Each row was made from one path, in order. Every step used is in the known rows, and no mark comes twice. Write each row's path.
In the rows, zero is written as 128.
Known rows:
Q, U, T: [131 130  99 121 161 154 128 177 121 146 186 142 155 176 175 119  97 191
 145 119 117 134 154 137  47 152 122 114 152 126 103 134]
K, P, U, C: [101 127 136 155 147 128 137 141 176 139 178 164 159 133 130 170  99 113
 102 134 130 148 141  94 103 148 102 139 146 114 131 126]
U, Q, Z, E: [161 168 145 142 160 146 142 175 142 165 154 172 105 160 166 125 164 177
 157 123 169 106 156 122  85 153  94 142 138 128 100 109]
U, Q, Z: [156 151 121 138 138 138 139 184 138 159 191 152 112 142 151 146 132 152
 151 131 157  94 155 157  85 154 109 122 124 125 105 109]
Q, Z, E: [174 182 155 100 132 129 150 157 136 139 127 162 123 141 174 104 154 211
 157 111 167 107 172  91 102 163 113 142 146 138 119 133]
V, K, J, U, T: [131 152 104  92 140 155 120 210 153  98 153 137 166 161 146 140  79 182
 104  58  82 131 142 156  94 108 118 135 151 117 121 134]
U, P: [141 123 140 105 132 156 144 156 162 120 177 164 164 162 147 129 110 142
 133 121 151 169 158 107 100 110  90 127 141 116 116 128]
V, K, P, U, T, D, L: [135 108 161 131 167 129 128 193 127  95 180 174 215 171 160 141 106 156
  95  71  68  95  90 102 138 138 152 160 169 122 121 192]
Z, Q: [122 141 143 126 145 134 100 183 112 134 139 179 115 120 150 136  87 133
 145 109 161 122 115 125  84 127  76 145 133 113  98 123]
J, K, P, U: [ 93 126 154 151 119 135  96 157 122 122 189 120 162 125 134 148  86 147
 126  84 107  94 128 132 171 159 110 125 144 123 130 164]
T, U, V, K, C: [158 174 153 128 164 139 136 168 161  99 154 135 195 140 125 145 105 137
 127 102  82  63 103 157 117 169 150 154 157 133  84  98]
J, U, Q, Z: [142 157 103 168 146 160 122 208 154 182 206 125 125 170 124 194 110 161
 146 123 152  97 175 145  72 179 119 114 140 106 122 103]
U, V, K, Q: [184 156 133 138 138 128 132 195 142  82 180 132 168 137 130 110 112 109
 124 107 136  81 101 180 103 174 115 152 151 119  76  97]
P, U: [103 122 111 168 169 144 126 160 101 136 151 132 161 123 149 139  88 120
 133 107 130 103 160 111 107 153 124 134 152 114  81 150]
V, K: [185 149 133  98 118 159 120 163 107  53 135 124 161 127 142  81  90 158
 136  90 120 124 127 149 117 116 125 138 155 149 105 173]
B, Q: [134 114 125 131 120 131  85 189 101 127 178 159 118 128 125 121  74 142
 150 120 164 110 125 124  90 147 103 150 141 106 115 105]
J, K: [132 147 146 121  84 139 103 161 100  88 162 120 150 111 144 110  98 162
 162  92 122  90 123 173 154 146 113 126 144 138 113 139]
T, K, C, U, P: [132 186 158  90 129 135 142 148 170 112 168 132 186 140 102 198  85 149
 130 105  72 119 126  94 134 109 127 149 145 151 112  87]
B, Q, Z, X: [160 144 120  86 111 165 111 191 125 158 175 183 109 139 140 153 103 179
 175 120 158 109 185  92  93 163  99 160 157  92 146 117]
V, K, T: [154 153 156  86 123 115 112 184 110  70 125 142 169 147 139  81  81 185
 100  94  85 129  91 140 119 118 146 127 153 141 117 175]
T, K, Q: [139 167 147 122 125 131 127 165 127  92 185 132 137 122 115 145  85 119
 130 104 116  94 110 148 141 136 130 158 102 111 110  85]
J, K, T: [100 148 169 107  89  94  97 182 105 104 152 135 158 131 139 110  89 188
 127  96  88  95  87 162 155 148 135 116 141 129 126 141]
C, U, T, K: [139 165 132  95 171 148 151 170 109 135 158 138 182 135 166 148  70 174
 122  93  82  94 134 112  94 116 151 133 153 140 111 132]
B, Q, U: [141 117  94 145 143 156  68 207 105 153 203 130 112 160 115 147  82 166
 155 115 149 113 146 119  61 172 104 145 146 116 101 113]
V, K, C, U, T, D: [164 169 157  91 124 118 120 154 131  90 131 144 207 151 128 160  62 172
 121  75  48  90  89 128 120 112 150 158 186 181  99 142]
K, J, U: [ 91 146 108 119 142 130 107 195 171 136 169 118 122 136 111 174 104 142
 102  78 130 126 164 123 104 138  96 137 138 109 121 103]
P, U, T: [ 87 114 107 156 177 139 150 169 101 150 155 167 184 145 190 126  76 144
 134 113 110 110 152 125  81 142 131 124 155 100  87 140]
Q, U, T, D: [145 135 122 123 161 142 115 156 112 150 183 145 168 185 169 146  98 189
 148  98 101 108 138 123  80 153 127 134 147 130  84 146]
K, T, D, L: [107 124 190 114 139  54 115 200 121 113 157 177 175 155 133 135 139 160
  94 104  92  83  59  98 141 162 161 156 152 119 117 144]
V, K, C, U, Q, Z, X: [178 191 128  88 133 176 133 180 166 122 142 145 154 149 110 189 111 164
 141  95  75 107 151 123 104 126 120 160 200 168 123 135]
Z, X: [137 145 136  80 136 185 139 134 134 103 131 166 133 126 149 111 125 135
 158 115 148 154 176  91 116 127  86 157 182 106 134 154]

Which path is each row?
[164 187 115 118 158 171 117 219 174 136 144 135 122 177 131 164 138 196
 119  56 111 116 164 133 103 130  98 155 148 126 109 122] : V, K, J, U, Q, Z, E
[134 161 142  87 134 137 159 150 107  95 163 165 176 136 189  99  83 177
 152 112  95 112 121 143 110 113 137 128 119 105 111 114] : U, T, K
[160 142 130 142 159 159 123 186 142 134 192 136 153 160 138 153 100 157
 109  92 106 106 145 129 117 142 121 130 139 132 118 178] : V, K, P, U, Q, Z
[ 84 132 161 148 200 123 114 192 142 175 162 165 141 170 131 154  92 147
  81 115  85 103  91 134  98 137 155 131 127 109 118 120] : K, T, U, Q
[116 124 101 149 157 138 122 203 144 159 213 149 136 182 140 151  84 148
 119 114 123 122 130 157  51 166 122 137 138 120 111  92] : K, Q, U, T
[196 161 135 114 139 139 140 173 123  67 156 126 181 129 155  82 125 139
 145 108 135  88 119 163 105 163 114 136 163 126  68 132] : U, V, K
[ 77 139 103 108 151 124 128 202 170 150 173 150 142 155 149 164  92 164
 103  82 112 131 157 136  78 129 104 128 140  96 128  92] : K, J, U, T
[113 154 157 127 161 140 127 137 129 111 186 126 162 125 134 151  86 135
 117  97 100 107 135  88 159 135 126 140 116 105 118 148] : T, K, P, U
[126 194 111 115 146 146 128 206 169 155 202 119 118 145 119 214 119 167
 130  79  96  82 165 144 127 138 114 140  93  96 109  72] : T, K, J, U, Q, Z
[181 136 106 130 141 189 109 207 164 108 202 124 161 198 105 157  86 150
 114  86 106 153 139 148  86 131 113 148 145 139 106 136] : V, K, Q, U, P
[107 125 149 159 184 113 135 156 155 146 201 139 168 135 145 141 116 107
 105 121 147  98 137  97 114 186 101 132 152  98  97 133] : K, P, U, V
[122 174 119 103 136 134 134 160 139 117 187 138 171 167 150 149  92 196
 160 118  67 113 125 140  83 146 135 128 136 129  98  87] : Q, U, T, K, C
[ 95 136 111 110 147 150 121 198 206 152 188 138 144 172 113 197 108 144
  98  80 128 163 179 106  99 117  79 134 135  98 127  97] : K, J, U, P
[180 159 143 133 187 169 136 175 137 107 156 126 190 141 146 126 108 141
 123  91 101  64 123 152 113 165 150 147 150 121  80 135] : T, U, V, K
[122 178 154 131 100  99 111 173 144 115 169 109 181 110 111 173 107 144
 149 101  92  47  98 164 141 183 118 137 183 163  91  80] : J, K, C, U, V
[147 130 141 127 153 156 113 159 129  88 163 125 172 141 134 119  76 144
  99  82 105 129 133 109 135 129 122 138 156 135 120 197] : V, K, P, U
[115 135 110 130 176 154 104 209 115 175 169 182 130 171 177 153  81 179
 150 109 128 130 127 132  31 142  85 128 141 109  91 122] : Z, Q, U, T
[118 137 106 183 161 168 108 195 142 156 192 125 130 167 114 172  99 123
 135 121 152 120 149 144  76 158 103 125 153 101 111 107] : J, U, Q
[112 178 184 138 156 133 108 203 135 183 148 164 145 175 153 160 127 225
 125  83  72  61 102 145 145 164 152 135 129 124 127 122] : J, K, T, U, Q, Z, E
[169 163 127  94 145 122 134 190 152  75 155 129 160 120 148 102 138 134
 117  81 120  91 123 164 114 145  94 147 148 123  65 110] : U, V, K, J
[155 153  90 141 130 160 127 163 161 130 174 135 141 152 129 161 123 155
 149 141 130 149 155 134  50 160 108 132 153 140  99 102] : Q, U, C
[144 156 125  94 138 144 107 190 146 101 150 138 177 171 140 163  78 179
 107  42  66 110 128 143 123 109 124 152 144 120 105 144] : V, K, J, U, T, D
[168 155 136 130 180 153  87 210 146 140 191 146 137 168 138 155 111 157
 127  98 135 114 107 127  69 173  69 141 149 116  83 138] : Z, Q, U, V, K, P
[ 99 138 146 157 102 136 113 153 153 122 184 144 170 125 131 174  94 139
 129 106 101 112 123 140 152 156 106 133 146 122 132 131] : J, K, P, U, C
[105 158 109 129 160 115 123 203 182 143 186 118 140 136 123 172 132 126
 108  90 140  97 156 135  96 174  89 137 146  92  92  72] : K, J, U, V
